Each row was made from one small tree. The marks that hang from a mark follow it in brackets, in alphabetical order. Every link used is in the known rows. Write each row's tree.
Known rows:
lofebi{gipad}: [ 0.72 -0.44 -0.96  0.33  1.83 -3.17  1.46 -0.29  1.14  0.27 -0.59  0.93
  0.55 -0.42 -0.14  0.91  1.34  1.55  0.04 -1.16  0.39  1.25 -0.62  2.10
  0.73  0.70  0.00 -1.79 -0.30]
gipad{busa}: [-1.14  0.14 -1.58 -1.20  2.15 -3.94  0.60  0.60  0.62 -0.83  0.22  1.21
  1.31 -0.27 -1.16  0.50  0.59  0.42 -0.76  0.61  0.58 -0.68  0.04  1.60
 -1.04  0.45 -0.37 -0.91  0.11]
kige{kuzi{mige{gipad{busa gubup} lovo} vapu}}: [ 0.38 -0.24 -0.53 -1.24  0.43 -3.29  1.09  3.18 -0.12  0.12  0.18 -1.18
 -0.07  0.22 -0.88 -0.52 -0.98 -1.13  0.10 -0.32 -1.00  0.20 -0.03  0.91
  1.31 -0.71 -0.26  0.14  0.31]
vapu{mige{lovo{gubup nika{kige}}}}: [-0.68  0.26  0.86  0.06 -0.24  7.76 -1.82 -1.98 -0.62 -0.12  0.25  0.49
 -0.33 -0.25  0.48  0.11 -0.53  0.02 -0.78  2.65  0.38 -0.10  0.46  0.12
 -0.98  0.14 -0.36  0.25 -0.54]
fuzot{mige{gipad{busa} lovo{gubup nika{kige}}}}: [-1.17  1.01  0.59  0.38  1.31 -0.07 -0.22 -0.15 -1.00  0.19  0.43  0.33
 -1.15  0.26 -0.34 -0.56 -0.14  0.16  0.89  2.95  0.89 -0.63 -0.56 -1.60
  1.38 -1.20  1.00  0.92 -1.14]
gipad{gubup}: [ 0.34 -0.26 -0.05 -0.92  1.39 -2.80  0.27  0.46  0.73 -0.80  0.26  0.40
  0.45 -0.13 -0.37  1.33 -0.14  1.19 -0.63  1.28 -0.91 -0.55  1.40  2.02
  1.33  1.39 -0.50 -0.97 -0.38]
lofebi{gipad lovo{gubup nika}}: [ 1.43  0.52 -0.15  0.68  0.37 -0.92  0.19  0.38  0.92 -0.36 -0.33  0.25
 -0.60  0.50  1.33  1.15  1.67  1.03 -0.02 -2.53  2.19  1.34  0.71  0.19
  0.75  1.88  0.53 -0.79  0.90]
fuzot{mige{gipad{gubup} lovo{nika{kige}}}}: [-0.57  0.62  1.08  0.58  0.70  0.23  0.53 -0.63 -0.78  0.64  0.22 -0.29
 -1.17 -0.01  0.18 -0.42 -0.34  0.74  1.11  1.87 -0.57 -0.42 -0.94 -0.37
  1.94 -0.42  0.67  0.50 -1.28]
nika{kige{kuzi{lovo vapu{mige}}}}: [-0.06 -1.11 -1.45 -0.28 -2.29  1.54 -0.75  0.08 -0.03  0.62 -0.39 -1.34
  0.76 -0.61 -0.77 -1.29 -0.51 -0.61 -1.05 -1.35 -2.20  0.66 -0.63  0.73
 -2.14 -0.79 -0.24 -0.43 -0.14]
kige{kuzi{mige{gipad lovo{gubup}} vapu{feri}}}: [ 1.11 -0.72  0.38 -0.73 -0.24  0.60  0.58  2.00 -0.01  0.17 -0.01 -0.76
 -0.10  0.42 -0.11 -0.76 -1.07 -1.73 -0.26 -1.94 -0.95  0.61  0.66  0.31
  0.70 -0.32 -0.24  0.45  0.32]
kige{kuzi{lovo{gubup} vapu{feri}}}: [ 1.15 -1.21 -0.62 -1.42 -0.95 -0.04 -0.94  2.35  0.74 -0.89 -0.19 -1.09
  0.56  0.79 -0.49 -0.70 -0.88 -1.61 -1.40 -3.58 -1.36 -0.02  2.38  0.48
 -0.67  0.14 -0.29  0.33  1.17]
gipad{busa gubup}: [-0.88  0.42 -0.52 -0.97  2.09 -6.52  0.29  0.92  0.41 -1.31  0.60  1.08
  1.00 -0.02 -1.09  1.41  0.17  0.45  0.15  3.07  0.01 -1.66  0.86  0.60
  0.67 -0.08 -0.35 -0.43 -0.10]
lofebi{gipad{busa} lovo{gubup nika{kige}}}: [ 0.03  1.00 -0.74  1.43 -0.26 -3.81 -0.23 -0.19  0.21 -0.20 -0.10  0.55
 -0.19  0.16  0.54  0.85  1.95  0.74  0.97 -0.13  2.55  0.42 -0.89 -2.13
 -0.33 -0.07  0.78 -0.15  0.56]
buge{busa}: [-0.57 -0.38 -1.37 -1.02  1.82 -1.10  1.12 -0.31  1.44 -0.01 -0.06  0.17
  0.69  0.15 -1.65  0.70  0.26  0.61 -1.43  0.65  0.10 -0.86  1.59  2.54
 -1.43  0.47 -0.23 -0.61 -0.45]
nika{kige{kuzi{lovo}}}: [-0.63 -0.95 -1.72 -0.40 -2.08 -0.10 -0.36  0.09  0.44  0.58 -0.65 -0.79
  0.38 -0.56 -1.15 -1.12  0.17  1.07 -1.00 -0.75 -1.69  0.00 -0.23  1.27
 -1.38 -0.26 -0.08 -0.73 -0.15]
fuzot{mige{gipad lovo}}: [-0.24  0.20  0.25 -0.10  1.42  1.74  1.23 -0.47  0.05  0.56  0.13  0.02
 -0.35  0.07 -0.21 -0.57 -0.27  0.56 -0.27  0.35 -0.06 -0.19 -0.38  2.99
  1.80 -0.45  0.79 -0.60 -0.99]
lovo{gubup nika{kige{kuzi{mige{gipad{busa}}}}}}: [-0.58  0.31  0.19 -0.35  0.43 -2.28 -0.72  1.32 -0.84  0.05 -0.12  0.59
 -1.33 -0.04 -0.37 -0.14  0.26  0.19  0.68  2.23  0.12  1.20  0.34 -4.01
  0.14  0.56 -0.03  1.10 -0.50]
lofebi{gipad{busa gubup} lovo}: [ 0.40  0.79 -0.71  1.02  0.44 -6.72  1.35  0.05  1.01 -0.55  0.11  0.62
  0.99  0.27  0.13  1.53  1.79  0.78  0.88  0.09  1.67 -0.77 -0.39  1.68
  0.93 -0.71  0.68 -1.16  0.79]
lovo{gubup nika{kige}}: [-0.08 -0.02 -0.07 -0.39  0.48  0.75 -1.70  0.21 -0.30 -0.46 -0.02  0.30
 -1.07 -0.26  0.07  0.44  0.06  1.13 -0.50  1.08  0.17  0.89  0.77 -2.74
 -0.28  2.13 -0.33  0.28 -0.67]
nika{kige{kuzi{lovo vapu{feri}}}}: [ 0.02 -1.26 -1.46 -0.09 -2.47 -0.38 -0.48  0.26  0.20  0.42 -0.45 -1.27
  0.93 -0.46 -0.76 -1.35 -0.39 -0.48 -0.73 -2.85 -2.12 -0.02 -0.69 -0.12
 -2.16 -0.55 -0.32 -0.12  0.19]
lofebi{gipad{busa} lovo{gubup nika{kige{kuzi}}}}: [-0.15  0.90 -0.99  1.29 -0.87 -5.23 -0.17  0.69  0.15 -0.18 -0.40  0.51
 -0.19  0.28  0.12  0.54  2.16  0.67  1.06 -0.42  1.81  0.42 -0.74 -2.09
 -0.42 -0.36  0.83  0.04  0.72]
mige{gipad{busa} lovo{gubup nika{kige}}}: [-1.11  1.06  0.19  0.05  0.37 -0.91 -1.12  0.43 -0.93 -0.12  0.40  0.15
 -1.48  0.13 -0.60  0.23 -0.53  1.37  0.57  3.13  2.55 -1.85 -0.48 -2.52
  2.11 -0.67  0.53  0.88 -0.11]
kuzi{lovo}: [ 0.36 -0.77 -1.01 -1.63  0.39  3.35  0.03  0.04  1.31 -0.36 -0.06 -0.74
  0.31  0.23 -0.20 -0.34 -0.55  0.55 -1.85 -2.00  0.19 -0.02  1.78  3.27
 -0.32  1.18 -0.24 -1.15  0.86]
lofebi{gipad{busa gubup} lovo{nika}}: [ 0.19  1.14 -0.34  0.90  0.78 -6.47  1.15  0.45  0.66 -0.66 -0.04  0.56
  0.31  0.36  0.79  1.40  1.95  0.69  1.44 -1.02  1.93 -0.20 -0.54 -0.47
  0.27  0.54  0.34 -0.33  1.18]

Which tree is each row?
[ 0.72 -0.55 -0.58 -0.91  0.45  4.69 -0.47  0.14  0.13 -0.26  0.41 -1.02
  1.01 -0.32  0.20 -0.13 -1.29 -1.20 -1.74 -1.78 -0.49  0.37 -0.22  2.76
 -1.07  0.54 -0.65 -0.84  0.01] -> kuzi{vapu{mige{lovo}}}
[ 0.10  0.33  0.74 -0.16  1.58  2.17  0.23 -0.03 -0.13  0.20  0.35  0.14
 -0.90  0.41 -0.24 -0.17 -0.53  0.37 -0.36  1.86  0.42 -0.31  0.78  2.02
  2.76 -0.61  1.05 -0.27 -1.17] -> fuzot{mige{gipad lovo{gubup}}}
[-1.07  0.60  2.38  1.17  0.18  1.74  0.24 -3.37 -0.73 -0.32  0.60  2.16
  1.34  0.09  0.42  0.78 -0.50 -1.31  1.19  3.41  0.72 -2.74 -0.27  0.11
 -0.03 -2.64 -0.03  0.87  0.13] -> vapu{feri mige{gipad{busa gubup} lovo}}
[ 0.79  0.53 -0.17  1.73 -1.05 -3.48  0.76 -0.74  0.49  0.29 -0.37 -0.28
 -0.22 -0.20  1.22  1.00  1.71  1.54  1.19 -1.49  0.76  0.60 -1.28 -0.56
  0.37  0.95  0.38 -0.63  0.35] -> lofebi{gipad{gubup} lovo{nika{kige}}}
[ 0.82  0.34 -0.57  1.36 -1.47 -2.25 -0.19  0.37  0.45  0.23 -0.70 -0.06
 -0.64  0.18  0.75  0.49  1.93  1.22  0.43 -1.86  1.06  1.30 -0.30 -0.97
  0.10  0.78  0.67 -0.41  0.56] -> lofebi{gipad lovo{gubup nika{kige{kuzi}}}}
[ 0.00  0.29  0.24  0.09 -1.05 -2.43 -0.30  1.63 -0.78  0.38 -0.02 -1.48
 -1.37 -0.07 -0.24 -0.10 -0.99  1.29  0.75  0.19 -0.21 -1.30 -1.13 -1.41
  2.60  0.14  0.01  0.67  0.02] -> mige{gipad{gubup} lovo{nika{kige{kuzi{vapu}}}}}
[-0.40  0.99 -0.78  1.56 -1.04 -7.84  0.78  0.45  0.21 -0.04 -0.40  0.23
  0.22  0.02  0.22  0.73  2.20  0.87  1.89 -0.36  0.77 -0.25 -1.54 -1.68
 -0.36 -0.53  0.49  0.03  0.72] -> lofebi{gipad{busa gubup} lovo{nika{kige{kuzi}}}}
[-0.72  1.12  0.40 -0.74  1.54 -0.94 -0.70  1.30 -0.47 -0.68  0.46  0.42
 -1.41  0.61 -0.40  0.59 -0.54  1.07  0.17  2.20  3.00 -1.80  0.68 -1.23
  2.67  0.10  0.38  0.71  0.47] -> mige{gipad{busa} lovo{gubup nika}}
[-0.33 -1.03 -0.85  0.47 -1.94 -0.48 -0.33 -0.74 -0.32  0.52 -0.43  0.00
  1.51 -0.94 -0.57 -0.85  0.03 -0.85 -0.43 -1.29 -2.66  0.47 -1.47 -0.29
 -2.79 -0.68 -0.56 -0.15 -0.60] -> nika{kige{kuzi{vapu{feri mige}}}}
[ 0.14 -1.10 -1.59 -0.41 -1.07 -0.75  0.44  1.01 -0.03  0.91 -0.35 -1.08
  0.49 -0.92 -0.77 -1.18 -0.20 -0.40 -0.62 -1.41 -2.54  1.81 -1.36  0.30
 -1.74  0.25 -0.54 -0.60 -0.87] -> nika{kige{kuzi{mige vapu}}}
[-0.15 -0.59 -0.85 -1.41  0.12  2.20  1.05  1.49  0.71  0.33 -0.40 -0.38
  0.09  0.01 -0.70 -0.84 -0.08  0.16 -1.09 -0.86 -1.38  0.89  0.71  3.39
 -0.45  0.74 -0.61 -0.69  0.09] -> kige{kuzi{mige{lovo}}}
[-0.65 -0.22  1.42  0.56 -0.25  7.51 -0.22 -3.82  0.03 -0.24  0.16  1.62
  1.71 -0.16  0.79  0.08 -0.37 -1.20 -0.59  0.22 -0.16 -1.26  0.08  2.22
 -2.42 -0.73 -0.66  0.04  0.13] -> vapu{feri mige{lovo}}
[ 1.39 -0.51  1.22 -0.66  0.93  0.37  1.27  0.26 -0.01 -0.10  0.90 -1.14
  0.34  0.61  0.76 -0.57 -1.96 -3.35  0.99 -1.44  0.23  0.23  0.64 -1.40
  0.33 -1.26 -0.19  0.85  0.99] -> kuzi{lovo mige{gipad{busa gubup}} vapu{feri}}
[-0.23  0.38  2.88  0.87  0.13  6.37 -0.71 -3.05 -0.80 -0.17  0.26  1.85
  0.08  0.32  1.35  0.46 -0.57 -1.09  0.48  1.34  1.17 -1.05  0.59 -1.04
 -0.12 -0.57 -0.18  1.19  0.20] -> vapu{feri mige{gipad lovo{gubup nika}}}
[ 1.11 -0.41  1.29  0.22  0.09  4.02 -0.59 -1.03 -0.42 -0.26  0.56  0.05
  0.83  0.10  0.73  0.20 -1.51 -2.09 -0.55 -0.97  0.23 -0.53  0.07  0.21
  0.04 -0.74 -0.19  0.34  0.13] -> kuzi{vapu{feri mige{gipad lovo{gubup}}}}
[ 0.12 -1.08 -0.40  0.21 -2.48  2.13 -1.45 -0.54 -0.22  0.20 -0.21 -0.70
  0.77 -0.27 -0.44 -1.03 -0.64 -1.36 -0.68 -0.64 -1.99  0.12  0.15 -0.96
 -2.00 -1.41 -0.15  0.35 -0.11] -> nika{kige{kuzi{lovo{gubup} vapu{feri mige}}}}
[-1.21  0.89  2.71  1.09  0.47  1.93  0.04 -3.00 -1.01 -0.44  0.49  2.08
  0.77  0.20  0.90  0.66 -0.34 -1.36  1.68  2.57  0.98 -2.27 -0.34 -1.60
 -0.54 -1.64 -0.29  1.57  0.45] -> vapu{feri mige{gipad{busa gubup} lovo{nika}}}
[-0.11 -0.14 -0.50 -0.80 -0.17 -3.36  0.02  2.22 -0.25 -0.33  0.06 -0.43
  0.75  0.10 -0.99 -0.08 -0.60 -1.05 -0.27  0.18 -1.25 -0.68  0.10  1.27
  0.47 -1.25 -0.20  0.09  0.37] -> kige{kuzi{vapu{mige{gipad{busa gubup} lovo}}}}
[ 0.42  0.21 -1.23  1.40 -1.62 -2.82  1.02 -0.15  0.66  0.70 -0.97 -0.25
  0.04 -0.24  0.81 -0.01  2.27  1.45  0.56 -3.74  0.53  1.45 -1.74  0.25
 -1.14  1.07  0.36 -0.88  0.69] -> lofebi{gipad lovo{nika{kige{kuzi}}}}
[ 0.28  0.56  0.80 -0.71  0.96  2.00 -0.69  0.98 -0.22 -0.27  0.18 -0.16
 -1.86  0.49  0.17  0.55 -0.77  1.64 -0.47  0.79  2.19 -0.87  1.12 -0.12
  3.22  1.26  0.26  0.23  0.25] -> mige{gipad lovo{gubup nika}}
[ 0.40 -0.45  0.42 -0.26 -0.33  0.60 -1.18  1.01 -0.62 -0.20 -0.13 -0.12
 -0.74 -0.01  0.33 -0.47 -0.28 -1.05  0.15 -0.79 -1.25  1.69  0.47 -4.21
 -1.44  1.39 -0.63  1.29 -0.36] -> lovo{gubup nika{kige{kuzi{mige vapu{feri}}}}}
[-0.96  0.04  1.87  0.94 -1.45  6.86 -1.64 -2.87 -0.79 -0.23 -0.06  1.45
  0.58  0.02  0.70 -0.24 -0.22 -1.26  0.12  1.34 -0.61 -0.92  0.29 -1.49
 -2.52 -0.83 -0.54  1.40 -0.09] -> vapu{feri mige{lovo{gubup nika{kige{kuzi}}}}}
[-0.82  1.05  0.75 -0.28  2.27 -0.10  0.08  0.58 -0.63 -0.21  0.48  0.52
 -1.11  0.61 -0.23 -0.24 -0.16 -0.09  0.56  2.19  1.20 -0.53  0.34 -0.64
  1.81 -0.59  0.90  0.78 -0.67] -> fuzot{mige{gipad{busa} lovo{gubup nika}}}
[ 1.05 -0.74  0.83  0.18  0.55  1.21  0.56 -1.26 -0.19  0.01  0.25  0.55
  1.61 -0.34  0.87  0.14 -0.80 -2.21 -0.34 -2.64 -0.61  0.59 -0.64  0.40
 -1.22 -0.06 -0.47 -0.12  0.10] -> kuzi{vapu{feri mige{gipad}}}
[ 0.15 -0.60 -0.01 -1.00  0.10  6.99  0.41 -0.93  0.24  0.73 -0.01 -1.24
 -0.88 -0.12  0.91 -1.44 -0.74 -0.54 -0.27 -1.40 -0.24  2.26  0.46 -0.47
 -1.95  1.56 -0.68  0.04  0.31] -> kuzi{lovo{nika{kige}} mige}
[ 0.30 -0.32 -0.66 -0.74 -0.33 -1.45 -1.80  2.20 -0.43 -0.44 -0.24 -0.61
 -0.96 -0.09 -0.32 -0.13 -0.12  0.25 -0.58 -0.64 -0.98  1.24  0.64 -3.21
 -0.53  1.81 -0.42  0.66 -0.34] -> lovo{gubup nika{kige{kuzi{vapu}}}}
[ 1.37  0.23 -0.33  1.07 -0.13 -3.72  1.35 -0.29  1.30 -0.17 -0.17  0.10
  0.54  0.15  0.74  1.53  1.51  1.30  0.26 -1.44  0.90  0.12 -0.02  2.80
  1.50  0.47  0.58 -1.66  0.51] -> lofebi{gipad{gubup} lovo}
[-0.83  0.42  1.40  0.62 -0.96  2.45 -0.39 -1.36 -0.99  0.57 -0.08  0.39
 -0.47 -0.30  0.24  0.12 -0.40  0.45  0.64  2.81 -0.44 -0.76 -0.57 -0.07
  0.76 -0.95 -0.08  0.56 -0.35] -> vapu{mige{gipad{gubup} lovo{nika{kige{kuzi}}}}}
[ 0.60 -0.96 -0.64 -0.23 -1.72 -0.95  0.34  1.02 -0.20  0.99 -0.14 -1.80
 -0.28 -0.40 -0.60 -1.16 -1.00 -0.54  0.13 -0.39 -2.07  0.95 -0.55 -0.45
  0.26 -0.93 -0.02 -0.11 -0.34] -> nika{kige{kuzi{lovo mige{gipad{gubup}} vapu}}}
[-0.31  0.39  0.43 -0.71  1.77  4.08 -0.54  0.24 -0.06 -0.44  0.29 -0.10
 -0.90  0.49  0.17 -0.39 -0.24  0.07 -0.63  0.60 -0.14  0.37  1.14  0.84
  0.48  0.99  0.29  0.25 -0.85] -> fuzot{mige{lovo{gubup nika}}}
[-0.38 -1.02 -1.20 -0.48 -1.65  2.03  0.30 -0.26  0.33  1.03 -0.49 -0.87
  0.10 -0.55 -0.76 -1.45 -0.12  0.21 -0.63 -0.25 -1.87  1.14 -0.23  1.08
 -1.67 -0.31 -0.27 -0.59 -0.40] -> nika{kige{kuzi{lovo mige}}}
[ 0.11  0.28  1.21 -0.04  0.58  2.95  0.97 -0.58 -0.55  0.89  0.32 -0.57
 -1.45 -0.25  0.62 -0.16 -0.97  0.59  0.89  1.87  0.27  0.61 -0.64 -0.50
  1.75  0.64 -0.26  0.21 -0.61] -> kuzi{mige{gipad{gubup} lovo{nika{kige}}}}
